What can hang from each mark
keben: fuzeta lorogik musef pesa tovirar
pama: pekid
zize: pekid
penido: tison
musef: keben vosom
tovirar: fubin keben
pekid: nodud virokik zize
virokik: tison
kezez: pekid
fubin: tovirar
fuzeta: keben
tison: fuzeta penido virokik
pesa: keben

Every row comes from one small tree of marks. Brackets hold a mark, then the marks that hang from it, in alphabetical order. Every link used is in the known rows. Which tree was each row made from?
(in the rows, 128 means zero)
Known rows
{tison {fuzeta {keben lorogik pesa tovirar}} penido virokik}: [142 137 122 146 163 130 112 185 138 116 136 114  49 116  96 106 134 115
 117 153 131 129 187 145 154  28 167 125 104 117  96 121 159 135]
{keben fuzeta lorogik musef pesa {tovirar fubin}}: [111 127 106 143 120 122 145 165 137 148 135 161 109 108  39 134 156 117
 158  87 135  83 117 141 198  12 194 138 149 110 117 102  30 149]
{pekid nodud {virokik {tison fuzeta penido}} zize}: [148 121 110 121 162 135 129 129 115 124 162  80 116 107 159 125 120  40
 128 155 105 168 135 139 119 138 147 118 136 138 119 169 124 131]
{tison fuzeta}: [141 130 133 131 140 127 119 133 130 118 126 128  99 129 137 119 131 128
 121 136 127 126 143 129 129  89 149 128 125 133 110 114 143 126]
{penido {tison fuzeta}}: [133 142 110 122 143 131 108 116 131 121 135 138 112 130 118 130 123 127
 122 136 128 127 138 122 123 105 142 130 126 127 128 110 126 107]
{kezez {pekid nodud {virokik tison}}}: [124 118 120 121 140 125 144 114 122 119 137 107 129 125 124 152 114  61
 129 135  99 141 115 133 124 115 104 122 131 121 136 151 137 120]
{fuzeta {keben lorogik {musef vosom} pesa}}: [128 111 118 143 140 127 106 148 123 144 123 144 125 117  66 122 138 144
 140 126 122 128 145 142 153  86 151 131 135 112 129 116  97 147]
{keben {musef vosom} pesa}: [122 134 114 145 142 127 114 161 126 147 139 141 121 123 101 135 139 123
 146 129 130 116 128 133 158  87 159 137 135 106 139 114  83 143]
{musef {keben fuzeta lorogik {tovirar fubin}} vosom}: [ 90 128  84 135 105 128 113 162 125 144 115 153 124 109 100 127 154 132
 137 136 122  90 131 140 151  57 167 137 155 108 106 100  54 135]
{penido {tison {fuzeta {keben lorogik}} virokik}}: [129 139 101 132 151 131 110 131 129 122 139 135 101 131 100 122 115 126
 119 143 125 131 153 129 124  90 150 124 118 126 125 113 133 117]
{keben lorogik {musef vosom} pesa tovirar}: [ 99 128  99 144 120 123 122 174 124 151 131 160 105 111  65 137 151 121
 151 105 138 102 138 143 194  31 159 139 143  97 128 113  59 141]
{kezez {pekid virokik zize}}: [132 130 131 123 142 126 139 119 122 127 138  97 128 126 126 132 123  69
 119 135 102 146 123 133 138 125 115 125 136 131 137 149 126 136]
{fubin {tovirar {keben fuzeta musef pesa}}}: [ 94 153 113 133 125 124 137 135 136 136 125 139 111 121 103 129 139 131
 137 120 129 130 115 140 158  97 144 128 126 127 127 113  84 155]
{tovirar keben}: [117 126 142 123 130 125 131 131 128 134 131 130 122 137 116 126 132 121
 131 131 130 137 135 131 131 161 126 113 132 137 122 100  85 140]
{fubin {tovirar {keben fuzeta musef}}}: [ 79 152 120 129 121 123 135 125 132 135 122 139 107 120 108 123 136 140
 130 121 129 134 117 137 147 101 138 125 130 131 126 116  91 155]
{virokik {tison {fuzeta keben} penido}}: [130 129 118 126 154 126 118 134 136 117 132 131  89 116 117 112 133 145
 116 139 125 128 140 131 112  88 132 118 117 118 120 128 193 120]
{tovirar fubin keben}: [150 131 151 125 130 123 141 133 137 141 134 134 122 144 124 130 139  87
 124 126 120 133 123 125 120 173 149 109 139 150 113  84  67 146]
{keben fuzeta lorogik {musef vosom} pesa {tovirar fubin}}: [ 93 131  98 146 117 122 134 174 136 155 131 164 110 106  46 133 162 110
 157  96 132  81 120 142 197   5 196 141 156 102 117 100  19 149]
{fubin {tovirar {keben musef pesa}}}: [107 153 115 133 125 124 134 136 134 137 126 137 108 125 114 131 136 124
 132 123 129 139 119 139 153 115 136 125 122 129 129 114  99 154]
{pama {pekid {virokik tison}}}: [128 127 109 129 124 125 128 129 131 124 128 117 147 125 137 121 124  99
 112 125 124 125 116 115 122 120  92 123 130 148 121 139 145 118]
{penido tison}: [126 141 108 120 135 131 115 112 130 128 137 139 132 129 110 136 122 127
 127 131 129 129 128 121 121 131 128 130 128 123 140 119 114 108]
{pekid nodud virokik}: [135 114 120 127 137 135 130 128 120 123 146  91 144 122 143 146 113  55
 139 146 111 152 131 134 125 145 134 129 136 138 121 153  95 119]
{musef {keben fuzeta lorogik pesa {tovirar fubin}} vosom}: [110 130  73 142 108 130 114 176 131 147 119 153 129 110  91 136 159 118
 145 134 123  84 127 145 167  51 178 140 149 104 109  96  43 136]
{pekid virokik}: [125 130 122 128 129 130 131 136 132 125 142 100 140 130 132 131 121  89
 127 138 120 133 124 129 130 137 131 130 132 141 126 140 117 117]
{tovirar fubin {keben lorogik {musef vosom} pesa}}: [143 125 140 137 130 121 137 162 134 155 135 147 118 135  91 134 148  84
 137 119 123 119 121 130 147 126 175 116 149 135 113  71  31 161]
{pekid nodud {virokik {tison penido}} zize}: [143 120 107 120 156 135 134 126 114 130 162  79 131 106 153 129 119  39
 131 152 106 170 128 138 117 157 136 118 138 136 127 175 118 132]
{tison {fuzeta {keben lorogik musef tovirar}} penido virokik}: [118 137 134 145 167 127 108 177 129 118 137 121  38 115  92  98 129 134
 114 152 133 134 189 141 149  18 168 123 112 115  98 122 158 143]
{zize {pekid nodud virokik}}: [138 133 128 130 143 130 116 127 114 118 133 101 141 122 144 143 111  89
 133 147 118 152 141 142 143 116 124 139 124 134 129 146  88 129]
{pesa {keben {musef vosom}}}: [ 90 131  76 137 129 127 120 142 121 149 139 138 117 120 105 138 134 156
 130 128 135 122 131 136 139 123 130 133 129 127 129 110  92 131]
{pama {pekid nodud zize}}: [154 116 119 129 137 130 120 117 110 132 125 115 140 113 151 118 126  86
 121 129 120 154 138 123 126 134 105 122 136 145 117 149 109 146]
{pesa {keben fuzeta lorogik musef}}: [ 76 118  76 135 119 126 139 140 122 146 133 141 119 109  67 134 136 169
 138 107 138 106 120 140 155  86 145 136 135 130 118 108  77 137]
{kezez {pekid nodud}}: [130 117 137 123 139 125 137 113 117 121 122 121 120 124 122 149 119  85
 130 132 106 142 129 133 131 109 108 125 130 115 132 141 126 134]
{kezez {pekid nodud virokik zize}}: [141 120 130 122 148 128 138 114 113 126 140  92 129 121 134 142 116  44
 128 142  96 159 129 137 135 129 117 123 138 129 134 160 111 138]

Which tree is each row?
[127 147 124 127 143 126 119 135 126 116 135 108 129 122 134 130 118 117
 122 143 126 137 131 137 138 104 118 137 117 130 135 139 130 122] | {zize {pekid {virokik {tison penido}}}}
[135 120  83 137 114 130 122 164 124 134 126 145 122 118  95 139 144 135
 143 128 130 103 134 144 167  80 154 136 130 111 116 110  86 128] | {musef {keben lorogik pesa tovirar}}
[137 135 118 128 148 128 118 125 117 114 136 106 130 122 148 140 111  92
 130 146 116 148 135 142 136 103 126 135 121 132 129 144 111 123] | {zize {pekid nodud {virokik {tison fuzeta}}}}
[ 90 119  70 131 109 128 143 138 129 139 126 135 129 111  82 136 138 156
 134 110 136 106 120 141 148 105 135 135 129 135 112 111  90 128] | {pesa {keben fuzeta lorogik}}
[104 140 116 129 117 125 139 133 140 134 130 144 117 118  94 128 147 115
 140 107 129 100 123 135 156  71 159 131 141 124 117 117  70 129] | {keben fuzeta {tovirar fubin}}
[152 120 113 126 147 131 122 128 117 124 138  98 130 110 156 116 123  61
 114 141 115 154 134 123 120 120 109 120 135 148 111 157 133 133] | {pama {pekid nodud {virokik {tison fuzeta penido}} zize}}
[ 68 129  65 138 111 123 136 152 127 155 133 154 109 107  66 137 150 147
 139 104 137  96 126 143 165  65 155 136 144 124 114 100  46 135] | {pesa {keben fuzeta lorogik {musef vosom} {tovirar fubin}}}
[ 41 126 108 135 112 121 125 152 120 147 121 162 104 100  54 118 148 152
 149 101 140  94 133 140 184   4 162 138 159  99 120 117  48 143] | {keben fuzeta lorogik {musef vosom} tovirar}
[ 76 124  59 131 104 127 143 142 130 140 128 143 119 109  72 139 145 154
 138 102 140 101 129 147 166  83 131 135 130 129 113 111  77 122] | {pesa {keben fuzeta lorogik tovirar}}
[150 117 116 125 148 137 130 122 109 133 157  78 145 115 157 131 116  33
 136 151 103 173 135 140 128 167 144 123 143 144 125 169  81 138] | {pekid nodud virokik zize}
[100 145 118 126 111 124 141 129 133 132 114 136 112 122 122 126 135 123
 123 120 129 140 119 138 143 119 122 123 126 136 119 117 112 149] | {fubin {tovirar {keben lorogik}}}
[142 142 114 144 137 124 130 159 135 146 148 151 103 126  84 143 147 103
 148 106 131 109 129 135 177  73 174 133 133 112 133 109  60 138] | {keben musef pesa {tovirar fubin}}
[ 57 121 115 133 115 121 135 142 121 139 126 158 102 102  45 119 143 157
 150  94 142  96 129 139 185  12 162 136 152 105 120 120  57 144] | {keben fuzeta lorogik musef tovirar}
[143 116  98 121 149 134 138 118 111 132 161  86 145 113 156 134 114  41
 136 145 102 167 120 138 117 168 136 117 142 140 133 173 106 133] | {pekid nodud {virokik tison} zize}
[132 132 102 123 141 130 138 125 124 134 158  95 142 122 143 118 122  75
 123 136 112 147 113 132 122 160 133 117 138 143 138 158 130 129] | {pekid {virokik tison} zize}
[124 122 101 133 143 123 120 136 130 128 131 148 107 121 105 120 134 142
 126 126 120 118 125 134 126  81 143 119 127 116 128 118 157 128] | {virokik {tison {fuzeta {keben lorogik {musef vosom} pesa}}}}
[ 88 119 143 128 127 121 125 144 118 146 126 145 113 128  91 121 136 130
 134 125 133 131 136 132 144 119 139 117 148 125 120  92  60 154] | {tovirar {keben lorogik {musef vosom}}}
[142 134 123 128 157 129 109 129 117 112 134 102 121 117 136 134 113  99
 127 153 115 153 149 145 135  98 126 134 117 129 125 146 120 125] | {zize {pekid nodud {virokik {tison {fuzeta keben} penido}}}}
[ 83 148 109 134 115 123 136 143 135 141 117 144 112 115  97 127 143 128
 136 118 130 125 115 142 162  84 147 129 133 124 122 110  77 158] | {fubin {tovirar {keben fuzeta lorogik {musef vosom} pesa}}}
[128 134 120 124 148 125 127 138 137 116 134 131  87 117 131 117 133 134
 116 137 129 122 130 127 114  86 133 121 118 119 120 127 190 118] | {virokik {tison fuzeta penido}}
[134 142  91 134 150 131 110 140 133 124 141 139  97 131  91 128 121 120
 125 138 126 126 156 134 140  76 154 126 116 121 126 111 121 114] | {penido {tison {fuzeta {keben lorogik pesa tovirar}} virokik}}
[ 97 119  79 135 121 125 136 141 120 145 135 141 115 117  85 137 133 160
 131 113 137 119 126 138 148 111 134 132 129 132 122 109  95 134] | {pesa {keben lorogik musef}}
[135 132  98 132 121 129 118 145 125 133 130 143 117 125 121 133 140 131
 131 137 123 113 133 135 140 109 151 129 133 121 117 109  90 127] | {musef {keben {tovirar fubin}}}
[114 146 110 130 112 125 142 139 137 133 117 136 116 123 116 133 140 115
 128 119 129 136 117 141 153 116 130 125 122 133 120 114 103 149] | {fubin {tovirar {keben lorogik pesa}}}
[133 136 122 126 149 129 120 131 117 116 137 101 131 117 144 141 113  92
 130 148 118 150 135 141 136 110 119 136 120 128 131 150 113 124] | {zize {pekid nodud {virokik {tison penido}}}}
[121 132 104 146 120 121 129 176 131 155 134 162 104 116  71 139 156  97
 147 102 132  99 129 139 187  39 178 136 148 105 122 102  46 145] | {keben lorogik {musef vosom} pesa {tovirar fubin}}
[144 114 105 126 164 132 125 118 109 130 161  89 126 112 142 124 115  53
 133 148 100 170 134 141 121 141 149 115 142 138 127 166 109 139] | {pekid nodud {virokik {tison {fuzeta {keben musef}}}} zize}
[173 133 139 132 133 125 143 148 143 143 138 134 128 145 116 138 145  76
 133 124 120 125 120 129 133 169 160 112 133 146 115  80  55 147] | {tovirar fubin {keben pesa}}
[ 46 140 110 136 126 123 115 143 124 145 131 155 103 108  74 121 146 153
 149 114 138 101 137 137 173  29 158 137 151  99 131 122  52 139] | {keben fuzeta {musef vosom} tovirar}
[126 149 102 130 150 131 116 132 131 121 145 132 100 136 120 128 113 117
 120 145 127 126 145 124 122  97 149 126 117 127 128 114 132 114] | {penido {tison fuzeta virokik}}
[ 86 121  74 137 119 126 126 148 119 151 133 143 117 115  89 137 137 156
 130 119 137 117 129 138 147 105 133 134 134 126 121 107  88 134] | {pesa {keben lorogik {musef vosom}}}
[ 92 131 128 136 137 125 124 151 129 146 135 142 122 126  80 128 144 127
 151 126 133 116 130 136 159 109 158 122 142 119 126  88  35 155] | {tovirar {keben fuzeta {musef vosom} pesa}}
[131 133  84 141 126 133 100 168 125 142 124 139 138 122 128 136 144 127
 138 158 120 109 133 138 139 111 152 138 134 107 124 106  87 131] | {musef {keben pesa} vosom}
[142 116 117 142 137 124 117 148 129 143 130 151 113 120  54 128 144 130
 141 110 123 124 144 144 166  75 161 127 134 117 125 113  83 143] | {fuzeta {keben lorogik musef pesa {tovirar fubin}}}
[ 50 128  61 136 111 125 130 150 123 151 131 152 109 105  61 136 147 164
 141 107 141 100 132 146 172  58 144 138 140 118 118 107  57 131] | {pesa {keben fuzeta lorogik {musef vosom} tovirar}}
[112 125  67 132 106 126 143 145 131 144 132 143 115 120  93 144 145 129
 128 105 134 112 129 142 153 111 133 130 127 138 113 106  87 122] | {pesa {keben lorogik {tovirar fubin}}}
[133 134 115 127 144 128 122 124 116 117 137 106 140 121 144 143 110  94
 133 144 117 148 131 141 135 116 119 135 122 131 135 147 106 123] | {zize {pekid nodud {virokik tison}}}
[144 117  97 123 157 133 127 119 112 128 159  90 126 112 146 127 119  46
 134 147 101 168 138 144 126 139 143 115 139 139 125 168 109 130] | {pekid nodud {virokik {tison {fuzeta {keben tovirar}}}} zize}
[123 140  95 131 149 130 109 133 129 123 140 140  96 130  95 123 118 126
 121 140 127 128 157 131 133  79 149 124 119 124 125 113 126 114] | {penido {tison {fuzeta {keben lorogik tovirar}} virokik}}
[133 119 111 144 136 124 110 153 129 148 127 153 115 118  59 127 147 128
 141 115 121 122 148 144 165  71 159 129 139 112 125 111  75 143] | {fuzeta {keben lorogik {musef vosom} pesa {tovirar fubin}}}
[ 70 146 115 130 114 122 135 133 130 139 115 143 108 115 103 121 140 137
 130 119 131 130 118 139 152  85 139 127 137 126 120 112  84 157] | {fubin {tovirar {keben fuzeta lorogik {musef vosom}}}}
